What can hang from each mark:
q_472: q_175 q_455 q_588 q_653 q_663
q_653: q_362 q_472
q_455: q_472
q_915: q_455
q_175: q_472
q_588: q_472
q_663: q_362 q_472
q_362: q_653 q_663

Known rows, with every way that one mark hangs from another:
q_588(q_472(q_175 q_455)): [ 17.3  18.6 -50.3   1.0   0.7  -1.5  12.7   4.8 -23.4   8.8  41.5   7.1
 -13.2   6.4  -3.4  -7.6  11.8   0.8   9.6  -5.1  27.7]
q_175(q_472(q_455 q_588)): [ 40.8  18.6 -54.2   7.0  13.0 -14.2   4.6  20.1 -19.6   0.7  35.7  -2.4
  -1.1 -13.6  25.7  -1.7   2.5   7.9  14.1   4.6  35.2]
q_663(q_362 q_472(q_588 q_653)): [ 24.7  19.9 -52.3  17.8 -25.0  -3.7  -0.2  -9.5   2.2   7.2  29.0 -30.8
  -9.1  -9.7  11.1  15.3  19.6  57.8  36.3  -2.0  38.3]
q_175(q_472(q_455 q_653 q_663)): [ 43.1  24.6 -53.9  -4.6  -9.8  -9.5  15.7  23.4 -27.0   4.3  55.9   8.7
 -14.4  -8.9  30.3   5.0   8.6   9.9  15.4   9.5  24.2]
q_588(q_472(q_175 q_455 q_663)): [ 24.7  19.4 -68.2   1.5  -6.4  -2.7  13.1   4.8 -32.9   7.7  58.5  10.6
 -19.8   1.8   6.9  -6.3  10.5   8.9   7.5  -6.2  34.2]
q_362(q_653(q_472(q_175 q_455 q_588)) q_663): [  4.4  23.0 -66.5  11.6   7.3 -13.9   9.3   2.1 -33.9   4.6  54.3 -67.9
 -25.0 -35.5  19.5   0.5   3.7  36.3  29.8  15.7  40.8]
q_175(q_472(q_588 q_663(q_362))): [ 40.9  28.5 -76.9  13.2  -1.3  -8.3  -3.3   4.8 -25.7  -7.5  36.5 -30.0
 -14.8 -15.4  26.9   4.2   5.8  39.0  12.7  10.4  31.1]
q_588(q_472(q_663(q_362))): [  9.0  25.2 -47.5   0.9 -10.1   3.1  -8.2 -16.7 -22.2  -4.6  31.9  -9.6
 -13.4   2.2   1.2   2.0  14.3  29.3   6.5   1.0  18.8]
q_663(q_362(q_653)): [-10.6  24.8  -8.3   4.6 -11.6   4.7   1.8 -13.5 -10.9  -4.6  -4.0 -37.9
 -10.4  -7.0   5.7   5.7   2.2  24.1  26.2  17.1   8.0]
q_663(q_362): [  3.4  12.0  -7.5   2.4  -5.2   0.9  -2.5 -10.3  -7.6  -1.0  -4.9 -14.7
  -7.7  -0.6   2.4   5.7   4.5  24.5  13.1   4.3  -0.2]
q_472(q_588): [ 14.6   0.9 -26.3   7.2   1.3  -4.7  -0.5   4.2   1.0   1.4  15.5  -7.7
   3.2  -4.4  11.1  -1.9   2.9   5.7   6.6   0.1  25.4]
q_588(q_472(q_175 q_653 q_663)): [ 26.9  21.6 -75.0   1.0 -23.0   4.8  18.0   7.0 -20.4   6.8  68.1  -2.8
 -22.1   9.0  -0.5  -1.7  22.0   6.5   5.2   2.4  30.8]
q_175(q_472): [ 15.8  14.6 -26.3   3.8   9.8  -1.6  -1.9   9.3 -11.0  -7.4   9.1 -10.5
  -3.8  -6.4   2.7  -0.3   0.9   1.2  -3.4   7.8   0.4]
q_175(q_472(q_455 q_588 q_663(q_362))): [ 48.9  32.0 -78.8   9.4   0.4 -14.6   2.8  10.0 -35.6  -1.2  47.4 -15.4
 -15.6 -17.9  38.7   3.8   5.1  40.6  25.2   7.4  42.4]
q_663(q_362 q_472(q_175 q_455 q_653)): [ 29.7  24.7 -54.5  13.0 -27.5  -3.2  18.4  -2.7 -17.5  17.4  35.7 -18.3
 -26.3  -5.5   9.2  14.3  16.8  55.5  44.6  -4.6  28.7]
q_472(q_455 q_588 q_653 q_663): [ 41.6  11.2 -53.4  -1.5 -18.9 -12.8  16.0  18.3 -15.1  12.4  62.7  12.9
  -7.7  -6.3  38.7   3.1  11.1  13.5  25.9   2.2  49.5]
q_362(q_653(q_472(q_663))): [-21.5  10.3 -22.6  -0.5  -2.8  -1.3  -3.3  -2.3  -8.6  -3.1  31.4 -35.3
 -10.0 -22.4   9.2  10.7  -2.4  19.2   6.6  10.1   9.7]
q_653(q_362 q_472(q_663)): [-10.6   0.3 -22.4  -8.8  23.8 -10.0  -7.5   1.5 -10.6  -7.3  36.7 -22.4
  -9.7 -30.9   9.2   8.7  -6.5  25.8  -4.7   4.1   4.3]
q_915(q_455): [  1.4  -0.4   9.5   5.9  -3.9  -2.3  -0.9  -2.1  14.4   2.2  -4.7  -2.4
   3.5  -4.9   3.6  -0.8  -2.3   4.9  -6.4  -7.4 -20.2]
q_663(q_362(q_653) q_472(q_175 q_455 q_588)): [ 18.3  34.3 -73.3  26.3 -18.2  -5.5  12.0 -10.5 -21.7   9.2  33.0 -51.1
 -23.3 -20.6  18.5   8.0   6.8  62.4  54.0   2.4  54.4]
q_915(q_455(q_472(q_175 q_588 q_653 q_663(q_362)))): [ 42.6   6.6 -70.2  24.2 -36.1  -7.5  16.0  23.4  -3.7  12.1  42.8 -20.4
 -21.8   1.1  16.9  -6.4  14.6  31.8  21.0  -2.6  16.7]

Rows:
[ 26.1  22.8 -49.7  -9.8 -17.9  -3.9   9.6   7.5 -21.2   8.6  67.4  21.4
  -9.7   4.5  14.8   1.6  19.5   6.1  14.7  -0.2  36.8]	q_588(q_472(q_455 q_653 q_663))
[ 30.2  -5.4 -54.4  16.0 -19.7  -4.1  18.4  36.4  -2.3  12.0  36.3  -4.5
 -10.1  10.5   0.6 -12.1  14.1  -5.3  17.1   2.3  30.9]	q_455(q_472(q_175 q_588 q_653))
[ 23.1   8.3 -77.2   0.5  23.1 -19.6  11.5  16.9 -28.0   5.2  73.9 -23.8
 -19.7 -35.7  28.8   3.3  -3.6  34.9  15.7   0.6  44.5]	q_653(q_362 q_472(q_175 q_455 q_588 q_663))
[ 15.3  31.5 -66.3  -2.3   7.5  -2.4   9.9  -6.9 -33.9  -7.3  60.3 -43.5
 -28.6 -15.2  -8.3  -7.6  18.7  25.0  10.2  17.7  23.4]	q_588(q_472(q_175 q_653(q_362(q_663))))
[ 37.2  16.7 -69.5  11.1   4.6  -9.1  -1.0  14.0 -18.6  -6.8  40.9 -14.9
  -7.2 -15.1  24.1  -1.3   2.3  14.5  -0.1   6.8  31.6]	q_175(q_472(q_588 q_663))
[  5.0  26.3 -71.3  30.8 -11.0  -3.3   2.1 -18.9 -21.2  -3.3  29.0 -78.7
 -25.8 -29.9   4.7  -0.5   5.2  55.4  29.8  10.8  41.8]	q_362(q_653 q_663(q_472(q_175 q_588)))
[ 28.5  19.0 -52.5   5.2 -13.6  -6.0  17.2   1.7 -35.1   9.7  34.5  -7.2
 -28.2  -4.7  21.8   2.6   2.9  35.6  25.3   0.8  21.6]	q_472(q_175 q_455 q_663(q_362))
[ 34.4   7.1 -53.6   9.2  -0.4  -9.9  19.6  16.0 -16.9  12.8  37.7  -2.8
 -10.9  -5.0  20.2  -6.0   3.0   8.9  20.3  -2.8  40.1]	q_472(q_175 q_455 q_588)
[ -0.5  28.0 -44.4  23.1 -17.1   0.3  -6.8 -22.4  -3.6  -2.7  10.9 -55.2
  -9.9 -19.9   9.8  11.0   7.3  59.0  39.8   5.4  39.7]	q_663(q_362(q_653) q_472(q_588))
[ 43.0  10.5 -77.6   9.6 -23.9  -4.6  24.5  18.8 -12.8  11.2  63.1 -12.2
 -19.7  -1.9  23.2   0.2  13.8  15.4  15.7   5.2  42.5]	q_472(q_175 q_588 q_653 q_663)
[ 16.3   6.7 -59.4   0.4  29.9 -19.1  10.9  16.7 -19.0   7.1  57.8 -27.5
 -13.6 -31.9  18.3   1.9  -2.7  26.4  18.1   1.0  36.7]	q_653(q_362 q_472(q_175 q_455 q_588))
[  8.1  31.5 -46.5  19.8 -14.5  -6.7  -0.6 -15.5 -13.3   3.8  21.2 -40.4
 -10.4 -22.5  21.8  11.4   5.7  60.2  52.3   2.4  50.3]	q_663(q_362(q_653) q_472(q_455 q_588))
[ 36.2  24.7 -77.2  -3.1 -20.8  -2.1  23.5  12.9 -30.1  13.5  78.0  11.9
 -22.9   6.6  11.6  -1.6  20.9   8.1  16.7   0.1  41.3]	q_588(q_472(q_175 q_455 q_653 q_663))
[ -3.5   8.2 -28.9   0.3  -2.3  -4.9  -8.8  -7.6 -13.0  -0.7  25.7 -27.1
 -15.4 -17.0   9.2  14.6   3.7  42.2   6.2   1.0   1.8]	q_653(q_472(q_663(q_362)))
[ 18.2  14.4 -45.1  17.6   0.9 -15.6  -9.9 -14.2 -20.1   2.2  27.5 -31.4
 -10.2 -28.6  16.5   1.3   6.1  52.4  26.9  -6.3  40.9]	q_362(q_663(q_472(q_455 q_588)))
[ 14.3  -8.4 -10.4   8.0 -28.5  -4.5   3.8  23.5  10.4   7.2  21.2  12.0
  -4.3   4.2   6.3  -6.3   6.8  -0.1  -0.4  -6.6 -13.2]	q_915(q_455(q_472(q_653 q_663)))
[ 19.1  30.2 -52.7   7.0 -15.7  -8.8   7.6  -2.9 -28.1   1.7  39.5 -26.9
 -15.7 -17.6  39.4   4.7   2.7  38.7  42.2  13.3  50.4]	q_472(q_455 q_588 q_663(q_362(q_653)))
[  3.2  11.9 -44.5  21.1  -5.7  -2.3  -2.6 -19.2 -19.9  -1.2  12.8 -47.8
 -25.6 -19.6 -10.6   0.8   4.9  48.7   9.9  -2.7   9.6]	q_362(q_663(q_472(q_175)))
[ 11.0  19.0 -26.7  10.0 -26.0   1.3  -1.2 -14.4   0.9   5.6  13.7 -23.8
 -12.5  -5.3   0.2  17.5  16.3  51.9  30.7  -1.4  13.0]	q_663(q_362 q_472(q_653))
[ 46.2  21.9 -85.4  11.8 -29.0  -4.0  22.6   8.2 -20.5  10.2  58.4 -27.2
 -27.2  -2.4  26.2   5.4  17.8  38.9  28.8   9.5  43.0]	q_472(q_175 q_588 q_653 q_663(q_362))
[ 31.0  21.8 -44.6  -4.9  11.3 -20.3   8.1   6.4 -28.4  -1.7  54.9 -28.2
 -13.6 -30.5  30.0  -2.7   7.9  30.7  31.2  17.3  43.0]	q_472(q_455 q_588 q_653(q_362(q_663)))
[-19.0  12.6  -6.5  -4.3   5.8  -6.4   2.5   4.1  -9.6   5.0  24.2 -23.3
  -4.5 -20.2  11.6   8.8  -2.4  11.2  20.6   8.2  13.9]	q_362(q_653(q_472(q_455)))
[ 12.9 -11.6 -28.1  19.2 -17.1  -4.0   6.8  20.8   0.2   6.1  12.9   1.3
 -14.9   1.8  -0.5 -14.2  -3.0   3.6  -7.9 -12.1 -15.0]	q_915(q_455(q_472(q_175 q_663)))
